Each row comes from the steps of one walk. Every step used is in the known rows, and no mark comes twice. Write the walk behind each row, first mark first.
Known rows
gefi > lupo > pozazu > zadi > lenenob: [ 42  34  34 -33  36  -7 -40  -3 -64 -26  30 -20 -10  34  61  31  18  66
  -4  52  -7  24 -25  40  15  17  24 -20  46 -14 -15]
lupo > gefi: [-34 -17  31 -13 -18   9  17 -15 -24 -34  21   5   7   1  31  36 -14 -22
 -15  14  11  -5  21  45   9   3 -10  -7 -17  -9   0]
gefi > disodod > vere > lupo > pozazu > zadi: [ 37  37  15  19  30  13 -41 -18  -4  -1 -10   4 -27  40   6  -8 -32  38
  -2  48  -6  66 -54   8  25  -5  17  21  67  -1 -14]
lenenob > lodop > kidi > zadi > pozazu: [  5 -34 -43 -14 -14 -28   0  50  24  35 -30  13  11 -31 -34   8   9 -26
  30 -10  -1 -11  -1 -39  12  -7 -16  25 -22  -4 -13]
disodod > gefi > lupo > fisitav > lodop > kidi: [  1  36   7  46  -9  19 -20 -18  30 -11 -17 -11   0 -26 -52 -60  -1  -5
 -10 -10  15 -22 -23  -6 -25 -14  34 -46  41  10  -2]
pozazu > lupo > gefi > disodod > vere: [-26  16   9  37 -13 -18  17  -5  29  36 -32  12   4  31  -2 -18 -26 -36
 -10 -16 -12  28  11   9  14  27   4  35  24  32  -4]
lodop > kidi > zadi > pozazu > lupo: [  7 -32 -52  -1  12 -19  23  33  19  66 -26  -7  10  16 -20  19  17 -13
  -1 -36  -8 -29  43 -22  -8  13 -17  15 -46   0   0]
zadi > kidi: [-17  -4  20 -16  -8   6 -12  -6 -15 -35  38  -3   0   3  47  22   8   4
   2   4  -1  -4   0  10  -8  10  -4 -25 -33  -9  20]
pozazu > lupo > fisitav: [ 10  10   1 -16  22  32  38 -36 -34 -12  28 -17  -4  19   7  17   0 -15
 -28 -23  -9 -13  33  -5 -36  32 -17 -58 -17   8  40]
zadi > kidi > lodop > fisitav: [-38  -2  -2 -13  -6 -13   0 -12  -6 -50  33  18  20 -38  22  15   2  39
  21  12   1  28  14 -12   8 -31 -14  16  -8  31  16]
disodod > gefi: [-24  19  13  14  -8  24  16 -19  16 -10  26   3   3  14  10   3  -3  17
 -24   9  16  -7   2  18  -5  -8   6 -31 -41  -9  15]
disodod > vere > lupo: [ 14   4   3  13  -6  28  19 -23  10 -24  -5   4 -25  -7  -2   2 -19 -11
 -29  15   3 -10 -21  19 -11  14   7 -27  21  -3 -10]
gefi > disodod > vere > lupo > pozazu: [ 24  16   8  16  13  20  -6 -21  28   8 -11  16 -43  18 -17 -24 -20  24
   3  28 -12  36 -34  12  17   9  12  17  58  15  -3]
lupo > fisitav > lodop > kidi: [-31 -11   6  13 -12  29 -12 -26   8 -21  23  -8   9 -37 -25 -29   4  -5
   6 -30  38  15   2 -10 -27 -33   7 -44 -12  -2  16]
lenenob > zadi > pozazu > lupo: [ 27 -24 -33 -21  15   7  64  24   7  50   3 -16  -2  22   6  23  31 -19
 -12 -22   2 -42  44 -13  -4  17 -30  12 -72 -16  14]
vere > lupo > pozazu > zadi: [ 36   4  20 -32  47  29 -15 -25 -60 -37  30 -10 -21  38  31  44 -14  48
 -19  47   2  37  -9  37  14 -16   0 -21  31 -22  -4]
lenenob > zadi > kidi > lodop: [  5 -13   6 -27 -20 -22 -11  40   4 -39  15  11  15  -9   9  -9   8 -14
  29   3 -38  -3  -9 -33  17  -8  -7  21   3   2  -2]
pozazu > lupo > fisitav > lodop: [-12  -7   3  -2  17  35  35 -42 -16   4  28 -21  -3  -3  -6 -19  14  -3
 -23 -49  26   4  27  -8 -40  -2  -9 -55 -30   8  31]
zadi > pozazu > lupo > fisitav > lodop > kidi: [ -2 -26 -38  17  22  14   8  -4  16  46   0 -16   6 -12 -20 -18  21 -18
  -8 -60  39   1  43 -28 -30   2 -16 -23 -37   9  26]
vere > disodod > gefi > lupo > pozazu: [ 19  44  25  18  19  15  -4 -21  26  10 -18  11 -41  36 -21 -11   0  39
   6  43 -14  -7 -26  33   7 -11  16  23  38   2  -4]
fisitav > lodop > kidi > zadi > pozazu: [-22 -47 -31  14 -15  -5  -9  27  39  48 -13  -3   9 -32 -26 -15  25   3
  16 -34  41 -16   2 -16  -7 -35  -6  16 -63 -21 -14]
pozazu > lupo > fisitav > lodop > kidi > zadi: [ -8 -18 -25  10   7  -3   8   0   7  29 -14 -12  16  -8 -54 -45  12 -12
   2 -64  -6   0  25 -39 -34 -22   4 -23   0   9   5]
lodop > kidi > zadi: [-21 -17  -7  -5 -23  -4   5  10  11  -1  -2   2  12  -8 -25   8   1   1
  13  -6 -10 -14   2  -3  -5 -23   5  -5 -21 -12  -8]
disodod > vere > lupo > fisitav: [ 42  21   0  15   4  35  -5 -28 -10 -45  -5   1 -25 -13 -12 -12 -29 -31
 -34  12 -13 -17 -27  -7 -30  32   2 -48  49  -1   5]
vere > lupo > fisitav > lodop: [ 14 -10  11  -1   2  48  12 -44 -20 -47  17 -15 -23 -40  -9 -20  -8 -19
 -22 -14  23 -21 -12   4 -30   4   1 -57  19  -7  12]
vere > disodod > gefi > lupo > pozazu > zadi: [ 31  64  32  20  36   6 -42 -18  -7   0 -17  -1 -25  58   2   5 -11  53
   1  63  -6  23 -45  29  15 -26  22  25  46 -12 -15]
gefi > disodod: [-30  13  24   3 -28  27  26 -33  15  -9  22  -7 -12  -6  14   9  -7   1
  11   8  16  -2 -19  14   4  12   0  -7 -33   4  23]
kidi > zadi > pozazu > lupo > fisitav: [ 46 -11 -39 -15  28   6  15  11 -22  35  -8 -14  -5  16  -5  16  11 -27
 -24 -31 -20 -52  28 -37 -33  48 -35 -16 -39 -10  25]
lenenob > zadi > pozazu > lupo > gefi > disodod: [ 13 -16 -19   2  -7 -25  40  39  22  58 -36  -2   7  22   3   1   2 -59
   5 -19 -16 -30  37 -10  30  35 -24  73 -22   4   0]
pozazu > lupo > gefi > disodod: [-32   2  16   6 -11  -9  38 -16   0  17 -10  -1   5  25  15   9 -18 -34
  -5 -17 -11   7  32  23  17  32  -5  24   4  27  11]
lenenob > zadi > pozazu: [ 20 -22 -16 -20  -9  17  34  24   9  15  15  -9  -5  -5  13  25  24 -15
   0   7  16 -47  10  -5   2   2 -26  11 -77 -35   8]

Write each row's walk
[-12 -13 -10  -8 -25 -37 -20  35   6  -2   0   2  26 -15   9  -8  16   7
  18 -16 -21 -14   4  -9   2   4  24   3   2  -5 -19]
lodop > kidi > zadi > lenenob
[  6 -31 -34  15  -5   3 -32  20  19  26 -12  -5   8 -39 -36 -30  15 -17
  10 -37  26 -25  -2 -41 -24 -16 -12  -3 -34 -19   1]
lupo > fisitav > lodop > kidi > zadi > pozazu
[-34 -29  -8   7 -29 -34 -23  29  25  14   1  -2  27 -37  -4 -43  29  19
  24 -41  13   5  -2 -12  -2 -29  31   5 -10  -5 -27]
fisitav > lodop > kidi > zadi > lenenob
[-43 -33  -4  10 -27  -1   2   5  29  15  -1  -2  13 -30 -36 -28  14  12
  19 -32  25   2  -4  -6  -9 -56  14  -3 -33 -12 -17]
fisitav > lodop > kidi > zadi
[ -1 -30 -34   0 -11  -9  -6  32  21  31 -13   1   7 -11 -14  20  12  -9
  10  -8   8 -34   9 -13  -2  -2 -14  14 -51 -20  -5]
lodop > kidi > zadi > pozazu
[ 10  50  23  52  -9  25 -15 -37  34 -10 -30  -6 -27 -20 -38 -59  -5 -14
  -4   2  14 -36 -48  -5 -29  -8  23  -9  35   3   1]
vere > disodod > gefi > lupo > fisitav > lodop
[ 24 -27 -37   1  25   8  10   5  -4  52  -8 -18  -3  -6 -17 -18  24 -16
 -18 -56  14 -33  23 -39 -38  15 -27 -15 -51 -10  17]
kidi > zadi > pozazu > lupo > fisitav > lodop
[ -1 -20  21 -14 -10  12  24 -16 -30 -51  -2   3 -10  -9  21  33 -30 -42
 -27  19  -7 -27  15  49  11  23  -3  -7  35  -4 -13]
vere > lupo > gefi
[  6  41  20  16  -9  24  21 -23  10 -15   0 -11 -16   8  -4   3  -2  10
 -27  29  -1 -46 -20  33  -8  17  18 -41   3  -2   0]
disodod > gefi > lupo
[-33  17  26  37 -36  -8 -12  -6  31   2 -20  19   1   4   5 -16 -32 -32
   2  13   4  24 -23  17  20  13   7  34  18  13 -10]
lupo > gefi > disodod > vere
[-31 -14  -3 -16 -21  -3  25   4  12 -12   5  10  12 -29 -21   9  -2 -14
  25  -3  10  28   4  -7   9 -23   1 -15   0  14   1]
lenenob > lodop > kidi
[ -2  15   0 -44  40 -30 -17   2 -54 -21  42  12  25  -8  46  22  19  93
  23  37  17  98   9   0  33 -51   2  24  23  10  -6]
lupo > pozazu > zadi > lenenob > lodop > fisitav
[ -5   1 -17  41  -1 -23   7  16  40  69 -42  11  -1  28  10  -5 -16 -44
 -14 -17   5  10  17  -2  17  49 -15  55  -6  23  -1]
zadi > pozazu > lupo > gefi > disodod > vere
[-47  -4  -2 -13 -11  14  45 -35  -3 -41  36  13  12 -44   0  27  -4  43
   7  17  24  23  19   7   4 -44 -19   4 -26  26  14]
kidi > lodop > fisitav
[-15 -16  -8  10 -16   7 -21  -1   9  -7  -2  -4  14 -36 -47 -42   5  -8
  14 -36   9  -6  -9 -30 -28 -37   8 -23  -4 -11  -1]
lupo > fisitav > lodop > kidi > zadi
[  2   8  29 -32  39  26 -22 -24 -54 -20  53  -9  -4  47  42  48   2  68
  -6  41  20  59  -4  32  10 -35  -7 -21 -21 -27  10]
lupo > pozazu > zadi
[-27 -17  13 -14   5  -2  46 -13 -26   0   9  -3   9  28  23  35  -7 -26
 -27 -15  -4  -1  55  38   2  17 -13  -6 -13  10   6]
pozazu > lupo > gefi
[ 42  57  29   0  47 -12 -78   9 -34 -19  10  -6  -6  65  37   5   2  61
  -9  56 -27  29 -35  18  16  -4  24 -10  50 -11  -7]
disodod > gefi > lupo > pozazu > zadi > kidi
[ -5 -13  -9   7 -19 -26 -48  24   5  -7   0  -3  27 -43 -14 -57  20  -1
  18 -45  -3  -4  -8 -37 -21 -10  26 -15  19  -3 -12]
lupo > fisitav > lodop > kidi > zadi > lenenob
[-14  -4 -22 -31 -16 -44  26  20 -11 -12   4  17  28 -59   6  -5  21  32
  26   0 -10   9   6 -25  11 -24   2  27   1  16 -13]
kidi > zadi > lenenob > lodop > fisitav
[  5 -11  -5 -36 -22 -40   1  38 -13  -8   1  10  16 -29  14  -8  17  -6
  20  -7 -27  -4 -14 -25  10  16  10   2   9   1 -17]
kidi > zadi > lenenob > lodop
[ 17   8  18 -49  35 -26 -41  20 -56 -18  38   5  14  20  54  21  15  56
  18  30   0  85 -12   0  32 -12  10  -1  30  -4 -10]
lupo > pozazu > zadi > lenenob > lodop
[ -5  -2  24   6 -25   4  18 -18  -3 -34 -21   4 -15 -12  11   8 -41 -50
  -5  18 -14 -20  -8  34  27  37   5  22  52  13  -8]
vere > lupo > gefi > disodod
[-23  27  16  34 -31  17   5 -23  43  10   0   6 -12   0  -2 -19 -15   0
   5  10  15  20 -39  -1   0   8   9   3 -15   9   8]
gefi > disodod > vere
[-39   3  34   7 -34   1  10 -16   2 -18   2   6   2  -3  21  12 -24 -31
   6  12   5   2  -2  31  23  18  -1  24  -1   7   5]
lupo > gefi > disodod
[  8  -7  10 -25 -15  -6   2  27  -5 -27  22  -3   8   4  25   0  19 -12
  16   3 -25 -23  -3 -12   1  -7  -4   4 -30 -22   6]
lenenob > zadi > kidi
[ -2 -41 -42   2   6 -44   8  49   7  57 -44   6  23  20 -14  21   0 -44
  -5 -32 -19 -26  58  -4  11  18 -19  46 -13   4 -17]
lodop > kidi > zadi > pozazu > lupo > gefi
[ 32  66  20  36  -6  22 -11 -31  15 -27 -31  -1 -28   2 -26 -24 -19 -24
  -9  27 -20 -54 -43  -1 -26  25  15 -12  46   4  10]
vere > disodod > gefi > lupo > fisitav
[  5 -18 -23   8  -3 -35  16  31  13  64 -46   2   4  23   2  10  -8 -47
  -1 -23 -22 -32  27  -9  19  48 -23  64 -17  10  -4]
kidi > zadi > pozazu > lupo > gefi > disodod
[ 35 -16 -54  -1  23 -10   0  28   0  43 -26  -8  10  10 -31   4   8 -33
  -7 -40 -23 -37  36 -47 -27  31 -22  -4 -17   1  16]
lodop > kidi > zadi > pozazu > lupo > fisitav
[-27  27  15  34 -14  14   7 -23  41  -1  -5  13 -10  14  -2  -8 -11   5
  -1  11  12  -7 -14  11  -4 -17   7  17 -27  -4  10]
vere > disodod > gefi
[ -6 -30 -14  -9  18  -6  34   8 -16  34  -1  -3   5  26  35  47   3 -36
 -30 -18  13 -19  62  27   6  39 -32  13 -43   2  10]
zadi > pozazu > lupo > gefi
[  4  -7  13  17 -13   2   4  -5  -2 -32 -24  16 -11  -3   4   6 -37 -43
 -33  21  -9  -6  -5  35   8  19   6   3  53   2 -28]
disodod > vere > lupo > gefi
[ 22  36  24  -2  25  24   4 -20   0   0  13   0 -29  35  -9   0   8  52
 -18  42 -11  -7 -10  41   6  -2  15 -26  22  -1   3]
disodod > gefi > lupo > pozazu
[-12  11   6 -28  46 -21 -54  -4 -47 -46  46  17  22  12  41  29   0  97
  26  44  -1  97   5  -8  29 -64 -12  34  22  16   7]
lupo > pozazu > zadi > kidi > lodop > fisitav
[  6   3   3 -35  30 -43 -56  35 -34  -8  21  10  28  15  30   8  11  50
  34  21  -2  99  -3 -10  38 -28  22  12  52   6 -19]
lupo > pozazu > zadi > lenenob > lodop > kidi
[-16 -20 -15 -19 -26 -24  13  30  13   2 -19  14  17 -28 -44  -5  -1 -18
  34  -8 -18   8  -8 -29   9 -27   2   4   8   4 -16]
lenenob > lodop > kidi > zadi
[ 16   6   2  12 -18   7 -15  -4   3 -11 -27 -17  -6 -42 -62 -43   6 -16
  10 -15  -7 -44 -32 -18 -31 -14  21 -32  39  -4 -16]
gefi > lupo > fisitav > lodop > kidi > zadi
[ 10  23   5  34 -22  20  12 -24  37  -7 -24   5 -30  -9 -12 -22 -30 -19
  -8  15  -4  -2 -44   3   3  27  14   3  38  13  -6]
gefi > disodod > vere > lupo
[ 38  26  32 -32  39 -18 -71  10 -55 -46  18  -3  -9  35  36  27  -2  51
  16  56 -33  46 -38   8  27  -1   7   0  73   8 -12]
gefi > lupo > pozazu > zadi > kidi > lodop
[ 11 -26 -19 -14  -5   8   9  16  -1  22   5  -4  -8  -5  12  33  15  -4
  -7   2  10 -47   0  -3  -8  14 -26   2 -73 -30   4]
kidi > zadi > pozazu
